Each row was made from one small tree. The marks that hang from a mark follow it in brackets, in the order of their numbers. Every link used is in the known rows. Write each row's tree.
Known rows
z669(z546): -.02	-.06	.09	.00	.10	-.15	.08	.01	-.06	.11	-.03	-.10	.10	-.07	.01	-.11	.07	.11	-.07	.01	-.11	-.04	-.18	-.03	-.12	.34	.11	.09	.17	-.06	-.06	.05	-.07	-.03	.01	.05	-.08	-.02	.03	-.15	.02	-.13	.25	-.27	.04	.12	.04	.05	-.14	.07	-.02	-.27	.39	.02	.04
z314(z669(z546) z850(z212)): -.07	-.01	.06	-.05	.14	-.04	.00	.22	-.10	-.06	-.03	-.05	.06	-.09	-.01	-.09	.05	.09	-.18	.01	-.09	.07	-.22	.07	-.14	.56	.13	.12	.09	.00	-.20	.10	.02	-.09	.06	-.02	-.13	.06	-.04	-.05	.03	-.06	.32	-.14	-.14	.15	-.03	.13	-.14	.01	-.05	-.06	.14	.05	.02
z546(z850): -.04	-.07	.14	.01	.13	-.15	.09	-.25	.11	.07	.00	-.16	.10	-.08	-.08	-.17	.12	.08	-.07	.02	.03	-.11	-.05	-.03	-.11	.14	.14	.05	.13	-.07	.00	.04	-.08	.03	.02	.02	-.11	.00	-.10	-.08	.06	-.13	.11	-.13	.07	.16	.01	-.04	-.06	.01	-.01	-.29	.21	-.03	.04
z669(z212(z892) z546(z850) z591): -.09	-.06	.17	.01	.11	-.19	.14	.25	-.08	-.04	.02	-.16	.08	-.22	-.10	-.22	.17	.13	-.09	.10	-.16	.04	-.06	.10	-.10	.29	.15	.11	.03	-.14	-.13	.00	.07	-.01	.11	-.12	-.10	-.03	.17	-.22	.16	.04	.03	-.22	-.04	.12	.02	.03	-.07	.19	.00	-.19	.21	.05	.02
z850(z212(z892(z546 z591))): .01	.02	-.02	-.02	.08	-.06	.07	-.27	-.03	-.01	.03	-.15	.00	-.06	.08	-.12	-.10	.04	-.07	.07	-.01	.03	.02	-.08	-.15	-.31	.09	.08	.03	-.09	-.04	.03	.03	.01	.02	.30	.02	.00	.06	-.12	.07	-.03	-.09	-.14	.00	.08	.06	-.21	-.14	-.02	.06	-.20	.25	-.02	-.08
z314(z669(z591(z850)) z892): .04	-.04	.08	.04	.13	-.16	.13	.28	.05	-.20	.01	-.09	-.01	-.19	.03	-.10	.18	.01	-.07	-.02	.09	.08	-.16	.18	-.02	.62	.12	.07	.10	.00	-.09	.09	-.09	.08	.09	-.08	.01	-.04	-.15	-.04	.03	-.06	.13	-.08	.00	.11	-.02	.07	.02	.12	-.02	-.09	-.33	.04	-.13
z314(z850(z212(z892(z546 z591)))): .01	.04	.03	-.06	.09	-.05	-.01	-.17	-.04	-.08	.03	-.13	.01	-.06	.08	-.14	-.12	.08	-.09	.06	-.03	.09	.09	-.04	-.17	-.07	.08	.11	.04	-.09	-.07	.05	.05	-.07	.04	.30	-.01	.04	.03	-.06	.05	.01	-.10	-.07	-.07	.09	.04	-.18	-.10	-.02	.07	-.18	.11	-.03	-.06
z591(z850(z212)): -.04	-.02	.02	.01	.15	-.08	.10	.06	.09	.01	.02	-.13	.03	-.06	-.02	-.13	.07	.05	-.08	.00	.10	-.07	-.18	.02	-.06	-.06	.11	.14	.05	-.02	-.09	.10	-.04	-.07	.00	.00	-.12	.10	-.06	-.09	.09	-.08	.24	-.21	-.05	.19	.01	.00	-.17	-.06	-.07	-.14	.10	-.04	.05
z669(z212): -.04	-.07	.02	-.04	.14	-.12	.06	.01	-.01	.08	-.01	-.09	.01	-.10	.02	-.15	.09	.09	-.07	-.02	-.07	-.08	-.17	-.03	-.07	.08	.12	.12	.06	-.06	-.13	.09	-.05	.01	.01	.00	-.09	.03	-.01	-.18	.06	-.14	.28	-.33	-.02	.12	.06	.01	-.19	.05	-.02	-.28	.40	.01	.03
z546(z850(z212)): -.09	-.03	.11	.01	.14	-.10	.06	-.19	.10	.04	-.01	-.15	.07	-.06	-.11	-.14	.11	.07	-.11	.05	.04	-.08	-.14	-.06	-.08	-.06	.13	.10	.05	-.05	-.05	.02	-.05	-.01	.02	.05	-.16	.05	-.04	-.04	.15	-.12	.17	-.14	.01	.19	.00	-.03	-.14	-.05	-.07	-.23	.30	-.01	.08
z892(z546(z850(z212)) z591): -.04	.00	.06	-.03	.10	-.10	.07	-.39	.03	.02	.05	-.14	.12	-.08	.05	-.15	-.04	.05	-.06	.09	-.04	-.03	.04	-.08	-.11	-.12	.14	.05	-.02	-.05	.00	-.05	-.03	-.03	.03	.12	-.04	-.05	-.03	.00	.15	-.09	.06	.01	-.02	.12	.02	-.13	-.12	-.11	-.04	-.20	.18	-.04	-.02
z212(z892(z546(z850) z591)): .03	-.03	.10	-.02	.08	-.13	.11	-.41	.02	-.01	.05	-.20	.06	-.13	.01	-.20	-.04	.06	-.02	.09	-.03	-.06	.22	-.07	-.19	-.15	.11	.03	.06	-.13	.08	.00	-.02	.05	.04	.23	.01	-.08	-.04	-.06	.06	-.01	-.26	-.04	.08	.07	.04	-.19	-.03	.04	.08	-.27	.02	-.05	-.08
z314(z669(z546) z850(z212) z892): -.03	-.03	.08	-.04	.14	-.04	-.03	.21	-.10	-.13	-.07	-.05	.01	-.11	-.02	-.04	.10	.09	-.16	.03	-.12	.16	-.22	.06	-.12	.74	.13	.13	.08	.02	-.17	.14	.00	.02	.09	-.01	-.05	.02	-.05	.07	.05	-.08	.30	-.10	-.09	.12	-.04	.13	-.11	.04	-.05	-.05	-.01	.08	.01
z314(z669 z850 z892(z546)): .05	-.05	.08	-.04	.11	-.12	-.02	-.06	-.07	-.14	-.02	-.04	.01	-.11	.07	-.10	.06	.07	-.08	.00	.01	.12	-.07	.07	-.13	.63	.10	.03	.12	.00	-.03	.15	-.07	.13	.08	.14	.02	-.04	-.19	-.01	-.11	-.09	.11	.02	.00	.06	-.01	.00	.00	.03	.03	-.14	-.22	.04	-.07
z314(z669(z591) z850(z212)): -.06	.02	.05	-.02	.12	-.08	-.01	.27	.00	-.14	.00	-.05	.01	-.09	.03	-.08	.08	.06	-.18	-.02	.04	.14	-.23	.14	-.08	.55	.12	.10	.11	.01	-.23	.07	-.02	-.11	.07	-.02	-.12	.11	-.06	-.09	.05	-.07	.33	-.06	-.18	.15	.00	.07	-.06	-.02	.00	-.07	.17	.05	-.09
z892(z546): .02	-.05	.04	-.02	.09	-.16	.05	-.21	-.01	.10	.01	-.09	.07	-.07	.07	-.14	.01	.08	-.05	.00	.02	.00	-.11	-.05	-.12	.03	.10	.04	.14	-.06	-.01	.07	-.08	.08	.00	.14	-.03	.00	-.06	-.21	-.06	-.12	.21	-.15	.05	.10	.06	-.10	-.09	-.03	.01	-.27	.29	.00	-.03
z591(z850(z212(z892))): -.02	-.01	-.01	.02	.14	-.07	.12	.05	.09	-.04	.01	-.18	-.03	-.09	-.07	-.15	.06	.05	-.09	.02	.14	-.05	-.10	.01	-.07	-.29	.10	.16	.08	-.09	-.08	.12	.04	.00	.02	.12	-.12	.10	-.03	-.14	.07	.00	.02	-.21	.01	.20	.01	-.07	-.12	.00	-.02	-.13	.01	-.03	.06
z314(z669 z850(z212)): -.05	.01	.03	-.05	.14	-.02	-.03	.08	.02	-.06	-.03	-.06	.02	-.04	.01	-.08	.05	.06	-.17	-.02	.06	.05	-.19	.05	-.09	.35	.11	.12	.11	.01	-.18	.12	-.03	-.06	.04	.04	-.14	.10	-.13	-.04	.01	-.10	.29	-.11	-.13	.18	-.02	.07	-.12	-.05	-.04	-.08	.15	.01	.01
z892(z546 z591): .04	-.03	.02	-.05	.08	-.14	.08	-.30	-.02	.07	.05	-.10	.07	-.08	.12	-.13	-.07	.05	-.02	.01	-.07	-.04	.01	-.10	-.14	.04	.10	.02	.10	-.05	.01	.00	-.09	-.01	-.01	.20	.04	-.05	-.06	-.08	.00	-.12	.08	-.14	.03	.05	.06	-.16	-.10	-.03	.02	-.29	.26	-.03	-.10

Write each row's tree
.01	.00	.01	.00	.12	-.10	.09	-.04	.02	-.05	.03	-.16	.02	-.09	.00	-.18	.00	.05	-.07	.06	.13	.01	-.03	.02	-.09	-.30	.09	.12	.06	-.10	-.04	.11	.04	.03	.03	.17	-.05	.05	-.01	-.21	.04	.03	-.01	-.12	-.02	.16	.02	-.14	-.12	-.04	-.02	-.13	-.14	-.01	.01 -> z591(z850(z212(z892(z546))))
.01	-.03	.01	-.05	.12	-.07	.09	-.09	.00	-.02	.01	-.14	-.05	-.12	.02	-.17	-.02	.08	-.05	.02	-.09	-.06	.01	-.08	-.12	-.14	.11	.12	.03	-.13	-.11	.06	.01	-.02	.02	.16	-.01	-.01	.04	-.12	.08	-.06	-.06	-.31	-.01	.07	.08	-.11	-.17	.11	.07	-.25	.25	-.03	-.04 -> z669(z212(z892(z591)))
-.06	-.01	.07	.04	.13	-.16	.14	.35	-.04	-.04	.05	-.11	.11	-.15	.01	-.15	.11	.07	-.11	.05	-.06	.08	-.24	.12	-.06	.27	.13	.14	.04	-.03	-.17	.02	.02	-.14	.06	-.13	-.11	.07	.08	-.18	.15	-.01	.32	-.19	-.11	.16	.00	.10	-.15	.03	-.08	-.10	.16	.03	.00 -> z669(z546 z591(z850(z212)))
.01	-.08	.00	-.04	.14	-.07	.03	.08	-.02	-.10	-.06	-.06	-.06	-.13	.02	-.10	.15	.07	-.09	-.02	-.02	.04	-.21	.01	-.03	.43	.15	.09	.05	-.01	-.13	.14	-.07	.15	.06	-.04	.00	-.05	-.12	-.03	.03	-.16	.23	-.21	-.03	.08	.01	.05	-.13	.08	-.02	-.15	.02	.07	-.03 -> z314(z669(z212) z892)
.01	.02	.01	.04	.11	-.15	.13	.15	.03	-.10	.07	-.15	.01	-.14	.04	-.19	.05	.05	-.08	.06	.12	.13	-.07	.11	-.05	-.18	.10	.11	.04	-.10	-.08	.04	.05	-.01	.06	.09	-.05	.06	.03	-.28	.06	.07	.01	-.07	-.06	.15	.03	-.11	-.07	.03	.02	-.12	-.01	.02	-.06 -> z669(z591(z850(z212(z892(z546)))))
-.06	-.07	.20	.04	.10	-.22	.12	.11	-.04	.03	.02	-.13	.17	-.16	-.08	-.17	.15	.11	-.09	.06	-.11	.03	-.12	.07	-.13	.48	.14	.05	.11	-.07	-.07	-.03	-.04	-.02	.08	-.12	-.10	-.05	.06	-.16	.13	-.07	.18	-.15	-.02	.13	.01	.07	-.06	.08	-.04	-.25	.33	.04	-.02 -> z669(z546(z850) z591)
-.01	-.02	.06	-.02	.13	-.02	-.03	.07	.00	-.16	-.07	-.06	-.04	-.07	-.01	-.05	.10	.07	-.14	.00	.05	.11	-.23	.04	-.08	.55	.12	.12	.08	.01	-.15	.17	-.06	.06	.07	.04	-.06	.07	-.14	.08	.00	-.11	.21	-.08	-.05	.12	-.03	.04	-.09	.00	-.01	-.09	-.06	.04	-.02 -> z314(z669 z850(z212) z892)
.08	-.01	.02	-.02	.09	-.12	.16	-.15	.01	-.06	.08	-.18	.03	-.14	.11	-.18	-.09	.04	-.01	.05	.01	-.04	.15	.00	-.15	-.21	.08	.07	.09	-.13	.03	.05	-.01	-.01	.02	.24	.03	-.04	-.07	-.13	.01	.03	-.19	-.10	.04	.08	.04	-.17	-.08	.04	.05	-.19	-.27	-.06	-.08 -> z212(z892(z546 z591(z850)))
.08	-.04	.05	.00	.12	-.11	.16	-.07	.05	-.09	.02	-.15	-.01	-.13	.06	-.10	.03	.04	.01	.00	-.02	-.05	.02	-.03	-.11	.25	.10	.09	.07	-.04	.00	.08	-.10	.01	.03	.10	.04	-.04	-.12	.09	.09	-.11	-.05	-.16	.11	.08	.01	-.06	-.13	.04	-.02	-.24	-.25	-.06	-.06 -> z314(z892(z591(z850)))
.05	-.05	.11	-.04	.08	-.09	.08	-.34	-.02	-.15	.02	-.12	.07	-.15	.06	-.12	.03	.02	-.04	.06	-.06	.03	.09	-.02	-.12	.38	.15	-.03	.03	-.02	.05	.03	-.08	.15	.07	.10	.08	-.17	-.20	.10	.05	-.10	-.04	.10	.06	.04	-.02	-.09	.00	.03	.02	-.15	-.32	.01	-.13 -> z314(z669 z892(z546(z850) z591))
-.06	-.06	.08	-.02	.11	-.19	.09	.35	-.11	.03	.01	-.07	.08	-.16	.04	-.15	.13	.12	-.09	.03	-.20	.08	-.27	.07	-.07	.47	.13	.11	.06	-.07	-.20	.01	.00	-.07	.06	-.15	-.06	.00	.14	-.25	.12	-.06	.33	-.29	-.11	.10	.06	.06	-.17	.14	-.03	-.22	.50	.07	-.03 -> z669(z212 z546 z591)
-.03	.00	.08	-.01	.12	-.04	.10	-.30	.05	-.04	.01	-.21	.02	-.08	-.09	-.15	.00	.06	-.09	.09	-.01	-.07	.07	-.09	-.15	-.22	.13	.10	.01	-.10	-.02	-.01	.02	-.05	.03	.16	-.07	.02	.00	-.01	.20	-.04	-.15	-.12	.03	.15	.02	-.12	-.11	.00	.03	-.20	.15	-.05	.00 -> z546(z850(z212(z892(z591))))
.02	.03	-.02	-.04	.12	-.09	.11	-.14	.02	-.03	.09	-.13	.09	-.08	.14	-.14	-.08	.03	-.04	.04	-.03	-.03	-.01	-.04	-.10	-.17	.12	.09	-.02	-.04	-.05	.02	-.03	-.10	.00	.16	-.01	.01	-.03	-.03	.10	-.05	.06	-.07	-.08	.11	.03	-.13	-.19	-.09	-.04	-.14	.02	-.06	-.06 -> z892(z546 z591(z850(z212)))
.00	-.03	.06	-.01	.10	-.07	.06	-.40	-.01	-.08	.03	-.15	.08	-.11	.01	-.12	.01	.04	-.02	.11	-.07	.05	.07	-.09	-.10	.06	.13	.06	-.04	-.03	.04	.01	-.05	.05	.05	.16	.04	-.09	-.03	.12	.19	-.10	.00	.06	.06	.08	.01	-.17	-.11	-.05	-.03	-.20	.01	-.01	-.04 -> z314(z892(z546(z850(z212)) z591))
.00	-.04	.12	.01	.10	-.17	.08	-.33	.00	.01	.01	-.18	.07	-.11	-.09	-.20	.05	.09	-.06	.09	.07	-.06	.08	-.02	-.15	-.14	.11	.03	.11	-.14	.08	.04	-.01	.15	.05	.19	-.06	-.06	-.04	-.18	.01	-.02	-.13	-.07	.11	.11	.04	-.18	.02	.04	.05	-.26	-.07	-.01	.01 -> z212(z892(z546(z850)))
-.01	-.05	.09	.00	.10	-.16	.10	.29	-.07	-.02	-.01	-.05	.09	-.16	.01	-.10	.12	.08	-.14	-.01	-.05	.07	-.23	.14	-.11	.67	.13	.05	.13	-.03	-.16	.03	-.04	-.02	.07	-.06	-.05	-.03	.01	-.20	.01	-.09	.32	-.17	-.10	.11	.01	.11	-.05	.13	-.01	-.13	.29	.08	-.10 -> z314(z669(z546 z591))
-.08	-.03	.10	.01	.13	-.04	.10	.01	-.06	-.07	-.03	-.16	.06	-.12	-.14	-.15	.11	.09	-.17	.08	-.01	.02	-.08	.05	-.12	.15	.16	.10	.05	-.08	-.09	.04	.08	.06	.08	-.01	-.11	-.03	.01	-.10	.11	.00	.07	-.08	-.04	.18	-.04	.07	-.08	.07	-.03	-.05	.02	.05	.03 -> z314(z669(z546(z850(z212(z892)))))
.05	-.04	.11	-.02	.09	-.16	.00	.15	-.10	-.20	.01	-.04	.01	-.15	.08	-.09	.10	.07	-.09	.00	.01	.21	-.10	.15	-.09	.80	.10	.04	.11	.00	-.09	.11	-.07	.09	.12	.04	.03	-.03	-.14	-.05	-.07	-.04	.16	.05	-.04	.04	.00	-.02	.07	.07	.04	-.13	-.22	.08	-.16 -> z314(z669(z591) z850 z892(z546))
.00	.02	-.02	-.01	.15	-.06	.12	-.05	.09	-.04	.06	-.14	.04	-.08	.07	-.13	-.02	.02	-.04	.02	-.01	-.08	-.05	-.05	-.10	-.10	.12	.13	.03	-.02	-.10	.02	-.04	-.15	-.01	.06	-.06	.05	-.05	-.01	.15	-.08	.10	-.16	-.06	.15	.01	-.04	-.20	-.07	-.07	-.15	.07	-.07	-.01 -> z892(z591(z850(z212)))
.08	-.03	.02	-.03	.13	-.07	.15	-.02	.07	-.18	.01	-.11	-.01	-.15	.09	-.09	.04	.01	-.03	-.01	.00	-.02	.00	.05	-.08	.41	.13	.06	.07	-.01	-.04	.09	-.09	.05	.05	.07	.05	-.07	-.24	.13	.06	-.11	-.02	-.05	.02	.08	-.03	.04	-.08	.06	-.03	-.10	-.44	-.02	-.14 -> z314(z669 z892(z591(z850)))
.00	-.02	.03	-.01	.12	-.20	.13	.27	-.02	-.10	.09	-.13	.00	-.20	.04	-.24	.08	.08	-.03	.05	.00	.07	-.02	.14	-.04	-.01	.10	.10	.00	-.12	-.09	.06	.06	-.01	.08	-.02	-.01	.01	.05	-.33	.03	.08	.02	-.17	-.09	.10	.06	-.09	-.08	.10	.01	-.14	-.11	.02	-.07 -> z669(z212(z892(z546)) z591(z850))
-.06	-.02	.08	.02	.13	-.08	.08	-.20	.08	-.01	-.02	-.20	.03	-.07	-.17	-.17	.09	.07	-.12	.08	.11	-.06	-.03	-.03	-.12	-.22	.12	.11	.08	-.11	-.04	.04	.03	.05	.03	.11	-.14	.05	.00	-.09	.15	-.05	-.01	-.13	.06	.18	.00	-.11	-.09	.01	.00	-.22	.20	-.01	.08 -> z546(z850(z212(z892)))
-.01	-.01	-.01	.00	.09	-.09	.02	-.17	.01	.04	-.01	-.14	.01	-.04	-.01	-.14	.01	.07	-.10	.06	.09	.07	-.10	-.05	-.11	-.31	.09	.10	.06	-.08	-.06	.07	.03	.08	.02	.24	-.04	.04	.05	-.23	.03	-.04	.05	-.16	.02	.11	.05	-.17	-.10	-.03	.03	-.20	.28	.01	.01 -> z850(z212(z892(z546)))
.06	-.01	.01	-.02	.08	-.11	.10	-.29	.00	.02	.02	-.15	.02	-.09	.09	-.15	-.10	.07	-.03	.04	-.01	-.01	.10	-.09	-.17	-.17	.08	.04	.10	-.12	.03	.04	-.01	.04	.01	.32	.04	-.05	.01	-.15	-.03	-.06	-.14	-.14	.07	.05	.07	-.22	-.08	.02	.10	-.26	.17	-.03	-.11 -> z212(z892(z546 z591))
.05	-.05	.12	-.04	.10	-.14	-.03	-.14	-.08	-.04	-.02	-.07	.03	-.10	.02	-.11	.05	.10	-.05	.03	-.03	.09	-.08	.01	-.13	.43	.08	.06	.16	-.02	.00	.13	-.07	.10	.06	.17	.03	-.02	-.12	-.03	-.05	-.10	.11	-.08	.07	.05	.03	-.11	-.05	.01	.01	-.28	-.10	.01	-.02 -> z314(z850 z892(z546))
.00	-.03	.11	-.04	.10	-.16	.10	-.43	.03	.04	.05	-.15	.13	-.11	.03	-.17	-.04	.05	-.02	.05	-.08	-.08	.12	-.08	-.16	.05	.12	.00	.05	-.07	.07	-.02	-.08	.01	.02	.11	-.01	-.10	-.08	-.01	.09	-.10	-.04	-.02	.04	.08	.03	-.15	-.05	-.05	.02	-.27	.10	-.05	-.06 -> z892(z546(z850) z591)
-.01	-.02	.06	-.11	.12	-.03	.04	.25	-.17	-.12	.00	-.08	-.01	-.17	.08	-.16	-.05	.12	-.12	.03	-.22	.07	.01	.08	-.16	.46	.13	.11	.05	-.11	-.18	.09	.08	-.08	.08	.02	.00	-.03	.01	-.06	.04	.05	-.04	-.21	-.17	.07	.01	.07	-.15	.19	.04	-.07	-.06	.02	-.05 -> z314(z669(z212(z892(z591)) z546) z850)
.05	-.01	.04	-.03	.11	-.14	.14	-.18	.01	-.02	.09	-.12	.08	-.11	.16	-.16	-.08	.04	.01	.01	-.02	-.07	.06	-.02	-.13	.02	.10	.04	.08	-.05	.02	.03	-.07	-.06	.00	.12	.02	-.04	-.11	-.06	.02	-.07	.02	-.08	.00	.08	.03	-.11	-.13	-.03	-.03	-.21	-.20	-.07	-.09 -> z892(z546 z591(z850))
-.01	.03	.01	.05	.13	-.09	.12	.32	.07	-.22	.03	-.14	-.03	-.16	-.02	-.14	.11	.03	-.15	.01	.16	.09	-.15	.18	-.04	.05	.12	.12	.06	-.06	-.16	.07	.04	-.01	.08	.00	-.10	.08	-.05	-.18	.07	.04	.04	-.09	-.12	.19	-.01	.05	-.06	.05	.01	.00	-.16	.03	-.09 -> z314(z669(z591(z850(z212(z892)))))
.09	-.04	.06	-.02	.10	-.15	.12	-.17	.01	-.10	.05	-.13	.02	-.14	.13	-.13	-.01	.02	.03	.04	-.03	.00	.08	-.01	-.10	.15	.09	.05	.07	-.04	.05	.06	-.09	.04	.04	.15	.08	-.11	-.11	.04	.05	-.08	-.03	-.05	.08	.04	.02	-.13	-.10	.02	-.02	-.20	-.31	-.04	-.10 -> z314(z892(z546 z591(z850)))
.01	.00	-.02	-.01	.10	-.03	.09	-.16	.04	.00	-.01	-.17	-.03	-.06	.02	-.11	-.04	.05	-.09	.04	.00	-.04	-.01	-.10	-.13	-.20	.10	.13	.04	-.10	-.09	.04	.01	-.03	.01	.27	-.01	.05	.06	-.07	.12	-.07	-.06	-.21	.00	.11	.05	-.12	-.16	.00	.05	-.21	.39	-.03	-.03 -> z850(z212(z892(z591)))
